What can hang from each mark
z_340: z_55 z_442
z_442: z_55 z_563
z_563: z_55 z_340
z_892: z_340 z_563
z_20: z_55 z_340 z_442 z_563 z_971
z_55: z_20 z_340 z_442 z_892 z_971
z_971: z_340 z_892

Each row was made from one small tree. Brackets hold a mark, then the marks that hang from it, in the order of their numbers. Every link used is in the known rows. Write each row's tree.
Known rows
(z_892 (z_340 z_442)): [  3  -5   0  -2  -8 -10  -6   3  -4  25   1  -8  -2   2  -9   1   4 -18
 -10  -1 -11   7  30  19  10 -23  -4   2   1   8  16   0 -18 -16  -2   3
 -16  -7  14]
(z_55 z_442 z_971): [ -3  10   8 -11   1  11  -8   2  -8  -6  -2  -4   5   0   0  -5  10   0
   7  -8  17   7  -5  -3  15   9  -1  11   0  -1   4   2  -1 -19  -8   0
  27 -28  -3]
(z_971 (z_892 (z_340 z_55 z_442) z_563)): [ -2 -28   5  23 -16  -5 -26  27  -3   5   2  10  -7  -3   8  -3   4 -20
 -15  -4   9  -2  24  37  17 -21  -3  13   3  16  13   6 -17   4   2  16
 -43  27  23]
(z_563 (z_55 z_20 z_892 z_971) z_340): [ -1   1  19  -8  -4  -5  18  23 -12 -55   6 -13   0   0  16 -18   9   6
  28 -19   9 -22  29   2  12 -23 -25  19   4   1   3 -11  -6 -33  18  12
  11 -31 -15]
(z_563 (z_55 z_340 z_892)): [ -1 -14   9   9  10   1   4  23  -5 -28   3  -4   6  -2  -8  -4   6  13
   6  -2  12  -4  27   0   1  -9  -6  -3  -1  -2   3  -7  -2 -36  22   0
  -2 -17  -1]
(z_892 (z_340 z_55) z_563): [  1 -13   3  18  -8   0 -30  25  -2  -9   4   5  -7   2   8  -1   1  -1
  -3   4   5   2  -3   9   2 -11  16 -17   1   9   9   2  -8  -9  -1   4
 -25  25  11]
(z_442 z_55): [  2   3  -7 -15  -1   1   6  10   4  -6  -1   4   2  -1   5  -2  -1   7
   8  -6   8  10  -7  -6   8 -12   2 -10  10   2   6  -6   1   0  -9   2
 -13 -12   2]
(z_563 (z_55 z_20 z_892) z_340): [ -2  -4   5 -21 -10 -10  15  17  -7 -38   7  -9  -3   2  15 -13   1   8
  22 -12  -8 -25  39   7   3 -20 -24   1   1  -5   0 -10  -8 -24  16  14
 -19 -18 -19]
(z_340 (z_55 (z_20 z_971)) z_442): [  7   3   2 -37 -18  -6  10  37 -19 -32  -2   5  11  -1   6 -12  -6   8
  -1   0  12 -20  24  37  18 -35   1  21  -7   0   8   1  -9   0  -7   8
  10  24   5]
(z_442 (z_563 (z_55 (z_892 z_340) z_971))): [  7  -3   2  23  -7  -9   4   8  -3 -22   6 -23  -5  -4 -18  -6  27  -6
  13   5  32   9  21 -12  15  -2 -19   3  -4  19   7 -11  -2 -70  23   1
   6 -44  -4]
(z_971 (z_340 (z_55 z_20 z_442))): [ -4  23   4 -32 -25 -10 -10  12 -12  -5   4   9  -3   0  21  -9   8  22
   1  -3  -6 -22  15  29   5   9  -7  11   5  -6 -11   6  -4  11 -25   2
 -14 -10  -9]
(z_563 (z_55 z_442 (z_892 z_340) z_971)): [  5  -2  -2  19  -2   3 -12   8  -9 -15   8 -20  -2   1 -16  -5  19  -1
   9  -7  11   7  31  -5  12   2 -16   0   3   5  15  -4  -7 -65  11   5
   6 -48  -5]
(z_20 (z_55 z_892) z_340 (z_442 z_563)): [  0  26  25  12 -12   2 -28 -35  -6 -14   4 -15  -3  -5   3  -8   8   5
   6  -9  33  11  13  -9   5  10 -18 -27  12  -1  -4   2   9 -30  19   2
   2  -8  -5]
(z_971 (z_340 z_55) z_892): [ -5  -3   3  31 -23  -8  -8   5   0 -10   3   9  -4  -5  12  -3   9   2
 -11   1  -3 -18  14  24   4  12 -22  24   1   8 -15   7   5  30  -7   7
 -11  20   7]
(z_55 (z_20 z_442 z_971) z_892): [  0  20  13  -3  -7   4   8  14 -14 -35   2 -17   4  -1   7 -11  -2  13
   8  -3  18 -23  11  -7   8  -5 -12  -8  20   0  10  -1   7   2   6   3
  22 -14  -4]
(z_340 (z_55 z_20 (z_892 z_563)) z_442): [  7  -5  15 -11 -15 -10 -22  46 -21 -31  10   4  -1  -2  17 -10  -6  14
   6  -7  27 -20  23  21  16 -37  11  22   8   4  10  -4 -19 -11  -2   9
 -26   9   8]
(z_892 (z_563 z_340)): [-13 -11  12  -2   0   4 -18   5   0 -10   1   4  -3   5  24  -5  -6 -10
  14 -10  -6  -1  -5   0   1 -14   7 -15  -9  -2   4  -2  -7   1   4   9
  -9  20  -4]
(z_563 (z_340 (z_55 z_20 z_892 z_971))): [ -4  10  26 -16 -16  -2   7  41 -21 -71   5 -10   3  -4  23 -18   5  13
  26 -10  18 -32   8   2  24 -23 -15  42  12   5  -1  -9  -7  -6   6  13
  20  -1  -9]
(z_340 (z_55 z_442)): [ -1   5  -6 -27 -15   6 -18  19  -8 -18   0   7   4  -1   2  -3  -3  13
  -1   1   0  -3   5  18  10  11  -1   4  -5 -10  -5   5  -3  -8 -15   4
 -11   4  -5]
(z_442 (z_55 z_971)): [  3   7   6  -1   4   6   8  15  -1 -23  -2  -1   5  -3   5  -7   6   6
  14 -10  27  11 -18 -12  18 -15   2   7  12   6   9  -7   3  -9  -6   1
  18 -25   5]
(z_55 (z_20 z_563) z_340 z_892 z_971): [ -5  19  33 -16   3   6  14  32 -19 -22  -1 -15   2  -7   5 -17  23  10
  22 -10  16 -20   3  -4  16  -7   3  22  24   2   6  -4  -1   7   1  11
  30 -50   6]
(z_442 (z_55 z_340) z_563): [-10   2   5 -48  -2   1  18  22   3  -9 -10   5   9  -7   5  -7  14   8
  13   1  30  16 -17  -5  19 -10   7 -14   3   9   2 -10   1 -10   2  -4
 -11 -17   0]
(z_563 (z_340 (z_442 (z_55 (z_20 z_971))))): [ -4   4   1 -67 -13  -4  27  26 -11 -24  -6   0  12   3  24 -18  -6  -3
  20 -15  -1  -9  20  23  25 -53  -8   3  -1  -2  18 -10 -12   1  -7  16
   5   1  -2]
(z_442 (z_55 z_892 (z_971 z_340)) z_563): [  1  23  10   9 -13 -12   2   4  -4 -23   5 -16   0  -7   6  -8  21  10
  20  -3  40   9 -10 -25  21  -7 -10  16   7  21  -1 -16   7 -30  -2  -4
  24 -47   0]
(z_971 (z_340 (z_55 z_892))): [  3  11   6  29 -18 -12 -20  13 -11 -28  11  -5  -2  -2   4  -2   1  18
   0   6   2 -16  18   3   3   1 -10  19  -1   5 -10  -2   0  -4  -3   1
   6   7   2]
(z_20 (z_55 z_340 z_442 z_892) z_971): [ -8  16   4 -22  -3  11 -18   6 -18 -28  -4  -4   9   0 -18  -7   3   9
   3  -4  22  -4  19  -9   8  -6  13  -2  -8  -7  11   2   7 -30  19   1
  26  -4   1]
(z_20 (z_971 (z_340 z_55) z_892)): [ -5  -3  -3  26 -24  -3  -1   6  -5 -23  -1   7   4  -3   8  -6   5   0
 -10   5   6 -18  11  24   7   6 -16  20  -9   9  -8   7  12  26  -1   8
  20  34   8]
(z_971 (z_340 z_55 z_442)): [  4   6  10   8 -19 -16 -20  12 -11  -7   6   5   2   0   6  -3  -2   3
 -11   0  -9  -8  32  36   6 -21 -10  19 -10  -1  -9   2 -10   0 -18   1
  -3  15  12]
(z_892 (z_340 (z_55 z_20 z_971)) z_563): [  2  -2  22   5 -10   1 -12  37 -11 -23   3   4  -6  -2  19 -12  14   6
   9  -6  28 -11  -7   8  14 -21  16   5  16  16  13   0  -9  -4  -2   6
  -5   4  11]
(z_442 (z_55 z_892) (z_563 z_340)): [ -8   5  -4 -37 -14  -7  11  14   0 -34   0 -12   1  -4  11  -8   6   2
  28  -3  17   6  -3 -18  24 -15 -16  -1  -2   9   1 -17  -3 -24   8   9
 -12 -19 -13]

Write each row's tree
[ -1  19  17   0  -6  -2   1  10  -9 -22   6 -14  -3  -2  12  -8   0  15
   7  -8  10 -21  16  -5   4   1 -16  -3  33  -1   2  -1   0   8  -1   1
  -9 -30  -5] : (z_55 (z_20 z_442) z_892)
[  3   3  -5 -43 -11 -11   9  11   1   4  -4   1   6  -5  -1  -5   5  -6
   7  -2  22  21   5  12  22 -25  -4   1  -4   8   7 -10  -9 -24 -10   1
 -24 -20   3] : (z_340 (z_442 z_55 z_563))
[-22 -14  17   0  -4  17 -16   9  -4 -13  -3   5  -2   0  30 -11  11 -21
  13 -21  16  -1  -8   9  21   7 -10  16  -2   3   7   4  -4   2   2  18
   4  -6  -3] : (z_55 z_442 (z_971 (z_892 (z_563 z_340))))
[ -6   6  19 -14 -20  -2  -1  30 -15 -69   3 -15   5  -7  10 -13  13   3
  23   0  32 -10   0  -4  29  -9 -21  32 -11  10  -9 -11  -3 -32  12   8
  25   5 -10] : (z_442 (z_563 (z_340 (z_55 z_892 z_971))))
[  9   1  19  15  -9  -3 -15  38 -23 -50   7 -11   8  -6  -5  -8   1   6
   3  -4  32  -9  23  11  27 -30  -8  47   1   7   5  -5 -10 -30   0   4
  25  -2  12] : (z_340 (z_55 z_892 z_971) z_442)
[ -9  -7  26  22   3   7 -20  18 -11 -41   6 -12  -1   1  22 -10   1  -7
  24 -13  22  -5  -8 -20  15 -20   0  13  -1   9  10  -9  -6 -23  15  10
  26  -3  -1] : (z_55 (z_892 (z_563 z_340)) z_971)
[-10  -6  17 -41  -2  -6   8  19  -8   6  -8   2  11  -6  -4  -6  12  -7
  -1   2  24   9  15  20  18 -17   2  11 -10   7   1  -5 -13 -22   7  -4
  -2  -5   6] : (z_55 (z_340 (z_442 z_563)))
[ -2  -2  23   6  15   9   6  17  -4 -20  -4  -4   6  -3  -8 -10  19  -2
  11  -7  -2   4  15  14   0   0  -5 -12  -5 -10  -2   0   3 -19  -2   9
  23 -31   6] : (z_20 (z_563 (z_55 z_340 z_971)))
[  2  11   1  18  -5   1  -7   9   1 -13   6 -21  -4  -1  -2  -1   3   5
   4  -6   3   5  14 -20  14  -8 -16 -31  34   9  16  -6  -2 -11  -3   3
 -21 -37   8] : (z_20 (z_442 (z_55 (z_892 z_340))))
[  7  -6  10  -6  -3 -11   4   6  -4 -17   0  -5   6  -4 -10  -9  16 -12
   5  -4  27  15  28  20  17 -21 -18  11 -20   4  -1  -7  -7 -60   5   0
   6 -23   0] : (z_340 (z_442 (z_563 (z_55 z_971))))
[  4   8 -19 -21  -3  11  -7  -6  -5  -3  -1  -4   5   5 -14  -6   6  -4
   8  -2 -25   6  26  22  -4  16  -8 -32 -22 -22   2   6   6 -26 -13  17
  11 -21  -9] : (z_20 (z_563 (z_55 z_442)) z_971)
[  0 -15 -16  -3 -14  -1  16  14   0  11  -6  -3   5  -2  -5  -6   7 -21
  -7  -7   8   9  20  20  28 -30 -14   7   5  17  27  -2  -7   3   3  16
  -9  -3  20] : (z_20 (z_971 (z_892 (z_340 (z_442 z_55)))))
[ -7 -12   9 -24   1  -3  13  12   3 -12  -6   5   6  -4  -6  -6  16   2
   5   5  17  10  13  10   2   1  -7 -16 -16   0  -6  -5   0 -35  15  -4
 -11  -9  -8] : (z_442 (z_563 (z_55 z_340)))
[ -5  -5   1 -39  -6  -5   6  16  -2 -12  -2   0   8   2  15  -8  -9 -10
  13 -16 -11   7  18  17  21 -43 -13   0  -3  -4   9  -9 -14  -6 -11  12
 -17  -2   2] : (z_563 (z_340 (z_442 z_55)))
[  7   8   3  20  -2   1   2  18  -5 -19   5 -20  -2  -3  -6  -6  14   2
  16  -7  25   9  -1 -28  24 -20  -4  10  24  21  22 -12  -3 -29   7   4
  11 -46  11] : (z_442 (z_55 (z_892 z_340) z_971))
[ -8 -24   1  34  -4   2 -14   0   7  24   0   4 -13  -1   9   0  13 -21
  -6  -4   9   3  -2   6   4   3   2  -6  12  18  15   5  -5  14  10  11
 -32   5  15] : (z_971 (z_892 z_340 z_563))
[  6   9   5  12   3   3   4  21  -7 -37   3 -12   4  -5   0  -8   6  11
  20 -11  36   5 -11 -26  22 -17  -3  19  18  11  12 -13   3 -21   3   2
  23 -37   5] : (z_442 (z_55 z_892 z_971))
[ -6  15   6 -32  -7   6   0   1  -7  -5  -5  -5   4  -4  -2  -7  21  -3
  11  -1  33  12 -14  -3  21  17  -3  14  -9   5  -1  -2   2 -34  -6  -4
  19 -32 -10] : (z_55 (z_442 z_563) z_971)
[  2  30  20  15  -5  18 -30 -41  -7  -1  -3  -9   2   2   0 -11  -1  -5
   2 -15 -11   8  15  13  -6   8  -9 -54   3 -21   2  14  16   7   0  16
  30   7   7] : (z_20 z_55 z_340 z_442 z_563 z_971)
[  4  12  16 -10  -8  -1   7  -2 -14  -1   3 -10   1  -3  23 -13   5  17
  17 -12  21 -11   3   2  12  -3  -7  13  22   5  11  -5  -7  -4  14   9
   9 -16  -9] : (z_55 (z_20 z_340) z_892)
[-10 -10   9  44  -8  -5 -18 -11   6  19   4  12 -11  -1  23   0   8 -11
  -6  -6   8  -4  -1   9  -4   8  -1   4   3  11  -3   6   4  26   1   6
 -15   8  10] : (z_971 z_340 (z_892 z_563))
[  2  20 -13   1 -15   4 -26 -11 -13  -4   4 -15  -3   4 -27  -2   8  -3
   0  -1   6   0  26 -13   5  -4   5 -15  -5   2  20   2   4 -38  17   6
   8 -12   2] : (z_20 (z_55 z_442 (z_892 z_340)) z_971)
[ -6   6  37  17  16  15  -5  13  -2 -29  -3  -9   6  -3  -2 -12  14  -2
   6 -12  -8   3  22  15  -2   7 -17 -34   9 -16  -7   5   7 -13  -8   8
  20 -39   7] : (z_20 z_442 (z_563 (z_55 z_340 z_971)))
[  3  12   7 -38  -6   4  17   1  -3   6  -4   4   5  -3  33 -14   5  17
  19 -18  19   5 -11   8  15 -15  -1  -9  26   1  14  -5  -5  10  -3   9
  -8 -17  -6] : (z_442 (z_55 (z_20 z_340)))
[-12 -31  12   0 -16  -1 -21  32  -6 -27   0  15   0  -3  28 -10  -7 -18
  -1 -13   2 -10  25  41  20 -28 -11  20 -10   3   1   4 -17  15  -1  22
 -30  45  11] : (z_971 (z_892 (z_563 (z_340 z_55 z_442))))
[  4  27  20  48  -7  -9 -27 -17 -11 -22  10 -11  -8  -1 -10  -3  13   3
   3 -10  21  -7  22 -20  -2 -10  -4  17   4   8  -4  -1  11 -20  11  -3
  29 -20   9] : (z_20 (z_55 z_892 (z_971 z_340)))
[ -7  -4  19 -17  10  14   1  19  -8 -21  -5   3  12  -1  -2 -10  15   6
   7 -11  17   8  16  13  11   2  -5  -1  -7  -9   4   0  -1 -44   3  -2
  18 -34  -5] : (z_563 (z_55 z_340 z_442 z_971))
[ -8  11  10 -52 -31 -12  11  34 -14 -53   3  -8  -1  -6  20 -16   8  13
  24   1  16 -27  11   7  21 -10 -19  23   0   6 -10 -10  -8  -7   7  11
 -16   5 -18] : (z_442 (z_563 (z_340 (z_55 z_20 z_892))))
[ 10  -6   4  42   1  -4  -3  11  -5 -23   8 -21  -4   0 -15  -4  16  -2
   8  -3  14   2  28 -10   8 -12 -16   4   5  13  12  -7  -4 -52  19   4
  10 -36   2] : (z_563 (z_55 (z_892 z_340) z_971))
[-10  -4   2  11  -8   9  -1  -1  -2  15  -5  -7  -4  -4  -1  -5  26 -19
  -4  -9  13   2   5   6  23  19 -17  21  14  14  12   6  -2  -2   1  10
   0 -31   7] : (z_55 z_442 (z_971 (z_892 z_340)))
[ -2  -9  13  24  -9   6   3  25  -5 -37  -2   5   3 -10   6  -9  11   0
  -2  -5  30 -13  -3  15  20   6 -15  40   8  10  -6   5   5  14   2  10
  12  16   9] : (z_340 (z_55 (z_971 z_892)))
[ -5 -10  29  14   0   0 -22  23 -17 -34   6 -11   3   1  18 -11  -2 -14
  20 -17  21  -1  14  -1  22 -42  -3  23  -6   8  15  -9 -18 -32  11  12
  22  -6   6] : (z_55 (z_892 (z_563 (z_340 z_442))) z_971)
[ -8  24  10   8 -14  -4  -6 -23   0  -8  -1 -11   3   0   6  -4   8  -2
  -3   9   8   2   2   0   0  16 -17 -27  -9   5 -10   1  15  -3  -5  -8
  32  -3  -3] : (z_20 (z_442 z_563) (z_971 z_340))
[ -5  16  10 -10   2  11  -8  -2  -8 -10  -7   1   5   0 -19  -7   6  -3
   1  -4  -8  -3  14   4  -6  -9  17 -27 -12 -13   2   8  13   9   5  11
  26   5  12] : (z_20 (z_55 z_340) z_563 z_971)
[ -9   4  -2   5 -26  -2 -17   1  -3  -2   2  11  -2  -4  13  -4   9   4
 -10  -3  -2 -14  17  30  10  26 -22  22   0   0 -13  11   2  20 -17   9
 -16   3   1] : (z_971 (z_340 (z_55 z_442)) z_892)
[ -2  25   7  -7  -9   2 -13 -19   0 -24  -3  -4   1  -1 -14  -4   4  -4
  -3   2  21   5  11  -3  -1   3  -6 -39  -9  -4  -5   5  20 -18   9  -4
  13   9  -1] : (z_20 z_55 (z_442 z_563) z_971)
[  6   2  13  -5   1  -4  19  14  -5 -26   2   1   0  -2   9 -13  13   7
  12 -12  17 -11  17  10   3 -14 -10   9   7  -1   2  -3   1 -23   4   4
   8 -30  -5] : (z_563 (z_55 z_20 z_971))
[-17   7  -1 -62 -19   1  -2  -5  -3  -3  -5  -3   2   0  11  -7   9 -10
  16  -1  -4   5  -1   9  15  14 -14  -4 -18  -5  -7  -3  -7 -20  -4   6
 -10 -12 -20] : (z_55 (z_442 (z_563 z_340)))
[  1  10  18  41   2  -2 -24  10  -7 -22  10  -5  -3   0  20  -6   7  10
  19 -12  35   7 -16 -27  12 -19  10   3  12  17  11 -11   5 -17  -4  -1
  20 -34  11] : (z_442 (z_55 (z_892 z_563) (z_971 z_340)))
[-10   0   4 -36 -22  -5   0  19  -3 -41  -3   2   2  -3  13  -9   3  -1
  12   5   2  -5   1  16  14  -4 -14   5 -20   1 -15  -4  -4  -8   0   6
 -10  27 -12] : (z_442 (z_563 (z_340 z_55)))
[  2  -4  22  53   5  -4 -25  -6   1 -11   9   5  -5   4  14  -4  10  -2
   5 -10  13   6   8   4  -8  -8  -1 -15 -12   4  -2  -2   5 -34   1  -2
  16 -13   4] : (z_892 (z_563 (z_55 (z_971 z_340))))
